What can hang from each mark:
liti: nifo tene
nifo: liti sopas
tene: bimara busa liti nelo
gubi: zetom
nese: tene
bimara: vesasal
sopas: nifo
vesasal: bimara
busa: tene
zetom: nese pako rured

In the rows, zero is written as 128.
Known rows, with every way that one mark hangs from another:
gubi(zetom(nese(tene) pako rured)): [191  77  86  71  52 133 194 188 195  72 187 131 109 142 138 186  96 159
 236 126  54 119 184 122  90 179]
gubi(zetom): [139 113 107 120 110 137 139 172 174 102 140 122 139  89 133 139  68 163
 168 172 103 103 186 140 153 109]
nese(tene(bimara busa liti(nifo(sopas)))): [111 168 148 146 156 144  98  82  55 155 102 120 113 190 125 156 133 105
 105 121 205 111  93 147 114 132]
vesasal(bimara): [115 112 123 138 144 134 121 139 159 147 121 121 139  94 133 124 132 162
 131 174 112 104 177 118 152 112]
tene(bimara(vesasal) busa liti(nifo) nelo): [ 88 163 142 123 161 111  72  62  94 142  89 117 119 163 120 135 165 115
  68  64 168 129  96 137 126 111]
tene(bimara busa liti nelo): [ 63 144 146 106 153 140  76  95 137 120  98 138 121 134 142 111 151 109
  61  85 130 162  91 164 135 111]
nifo(liti(tene(busa)) sopas): [139 144 123 163 149 111 145 167  68 131 124 116 125 118 144  97 102 114
 114 161 146 113 120 115 140 115]
zetom(nese rured): [160  93 107 111  81 146 168 184 178  93 155 132 138  94 140 136  77 169
 181 156  95 108 172 126 121 131]
tene(bimara(vesasal) busa nelo): [ 83 119 146 125 157 129  68  70 123 141  96 127 129 128 100  93 175 118
  97  62 136 136 116 140 158 101]
nifo(liti(tene(bimara busa)) sopas): [140 156 141 154 157 106 121 122  52 147 134 114 143 134 117  86 127 108
  87 147 158 118 106 108 138 105]
gubi(zetom(nese(tene(nelo)) pako rured)): [167  75  90  59  65 135 185 172 186  66 172 134  93 152 141 182 112 135
 226  83  45 149 157 136  82 190]
busa(tene(nelo)): [ 89 109 136 150 126 140 136 121 165 136 104 146 135  84 112 107 140 115
 142 132 113 167 112 153 135 113]
zetom(nese pako): [156  80 100 106  74 129 167 181 175 106 165 147 143  90 139 149  96 181
 176 156  93 103 173 124 127 138]
busa(tene(liti(nifo))): [116 157 131 158 118 122 145 129 145 144 108 131 145 113 131 151 114 134
 121 178 154 129 121 133 113 112]
busa(tene(liti)): [101 142 146 146 113 136 137 135 189 139 110 134 151  95 136 130 138 132
 111 177 123 149 124 149 127 106]
nese(tene): [117 107 131 157 127 168 139 148 174 149 129 140 136 103 136 131 122 131
 159 183 129 123 145 133 155 138]
zetom(nese(tene(bimara busa)) pako rured): [146  83 114  81  82 144 142 134 148 102 161 146 115 156 122 143 153 135
 178  74  89 138 140 118 100 164]
sopas(nifo(liti(tene(bimara busa)))): [145 159 138 151 166 101 113 121  57 144 139 113 139 135 107  98 131 111
  84 145 151 121 107 106 134 115]
zetom(nese(tene(liti)) pako rured): [161 108 111  82  66 143 184 175 204  95 165 136 113 153 172 182 131 149
 172 137  78 135 152 126  80 184]
sopas(nifo(liti)): [145 145 120 162 144 134 153 158  83 132 144 106 129 129 120 139  78 144
 136 200 165  91 152 136 127 136]
nifo(liti(tene(bimara nelo)) sopas): [144 159 150 152 161 106 138 107  67 151 141 115 141 139 112  91 136 102
  81 149 150 140  94 115 127 119]
tene(busa liti(nifo(sopas)) nelo): [ 86 158 120 133 160 123 108 125  62 115  76 124  80 159 153 148  89 114
 106  96 184 123 105 168 113 128]
zetom(nese(tene(bimara(vesasal))) pako rured): [185  91 125  94  76 134 150 107 175 127 177 123 137 165 101 154 182 154
 179  99  96 115 162  98 103 163]
tene(liti(nifo) nelo): [101 157 118 134 137 126 127 138 133 124 101 129 111 125 158 153  94 133
 103 144 151 128 123 145 122 131]

Rows:
[144 147 133 148 151  89  90  92 103 161 107 121 152 113 103  96 157 131
  95 105 149 106 130  74 158  92] -> liti(nifo tene(bimara(vesasal) busa))
[109 128 150 129 160 102  77  78 138 148  96 131 139 106 113  73 195 106
  76  67 110 159  99 105 164  95] -> liti(tene(bimara(vesasal) busa nelo))
[164  89 118 114  89 161 165 161 175 113 173 129 152 114 130 178  99 143
 200 162  96 113 135 135 136 141] -> gubi(zetom(nese(tene)))
[110 160 120 144 149 125 115 142  70 122  89 118 100 148 151 149  73 135
 116 136 190  94 134 152 118 118] -> tene(busa liti(nifo(sopas)))
[ 73 157 145 127 162 147  86  76  98 146  99 136 107 174 135 148 159  86
  86  83 165 156  65 146 118 143] -> nese(tene(bimara busa liti(nifo) nelo))
[167 158 124 167 146 103 160 169  98 141 147 109 139 111 130 118  97 130
 117 204 137 110 139 103 132 132] -> sopas(nifo(liti(tene)))
[ 70 118 137 120 150 142  79 100 122 127 104 144 123 113 116  92 139 114
 101  85 129 150 108 155 154 106] -> tene(bimara busa nelo)
[173  89 118  89  72 146 163 136 172 113 184 141 132 149 118 153 146 148
 182 122  89 127 158 112  98 169] -> zetom(nese(tene(bimara)) pako rured)
[ 75 147 157 111 157 128  64  66 137 135  93 120 127 147 127 115 186 113
  57  64 137 149  97 150 143 107] -> tene(bimara(vesasal) busa liti nelo)
[153 154 139 153 137 111 141 137 123 154 162 123 173 102 122  92 135 129
  83 194 126 125 126  85 149 107] -> nifo(liti(tene(bimara)))
[130 129 148 141 146 102  83  96 146 155 112 125 160  97 109  78 181 128
  85 108 118 127 131  91 172  84] -> liti(tene(bimara(vesasal) busa))
[129 166 136 167 129 117 148 115  94 145 100 120 132 138 121 157 103 131
 128 175 186 112 124 148  99 111] -> busa(tene(liti(nifo(sopas))))
[193  81  75  59  46 114 188 203 192  54 182 127 116 117 140 171  68 186
 220 129  50 104 213 121  95 152] -> gubi(zetom(nese pako rured))
[121 159 139 139 178  99 108 105  48 138 125 119 120 143 108  93 147  88
  73 101 143 152  78 120 125 125] -> sopas(nifo(liti(tene(bimara busa nelo))))
[112 164 125 143 151 124 130 124  84 126  93 119  98 152 148 157  81 128
 109 140 182 113 123 159 107 133] -> tene(liti(nifo(sopas)) nelo)
[ 94 127 140 123 154 114  89 109 135 134 107 146 132  91 126  70 159 104
  80  85 104 169  98 121 159 102] -> liti(tene(bimara busa nelo))
[106 117 157 145 149 153  81  70 135 166 116 124 144 142  98 113 192 116
 124 102 145 122 119 124 163 117] -> nese(tene(bimara(vesasal) busa))
[ 69 113 148 130 156 163  84  86 124 144 107 148 118 137 116 106 170  87
 115  79 131 167  83 154 149 132] -> nese(tene(bimara busa nelo))
[135  96 133 106 102 165 127 125 141 117 150 137 135 143 117 132 144 122
 163  95 108 135 114 127 118 142] -> zetom(nese(tene(bimara busa)) rured)
[146 143 118 160 151  97 143 140  84 140 103 128 111 111 134 115  90 120
 127 141 156 121 127 114 129 123] -> liti(nifo(sopas) tene(nelo))
[146  75 101  86  76 146 180 165 180  93 159 148  92 143 147 158 131 132
 200  96  68 154 143 132  90 194] -> zetom(nese(tene(nelo)) pako rured)
[167 150 128 170 140 110 166 169  90 143 143 112 142 112 139 107  94 129
 120 205 145 106 138 105 137 120] -> nifo(liti(tene) sopas)
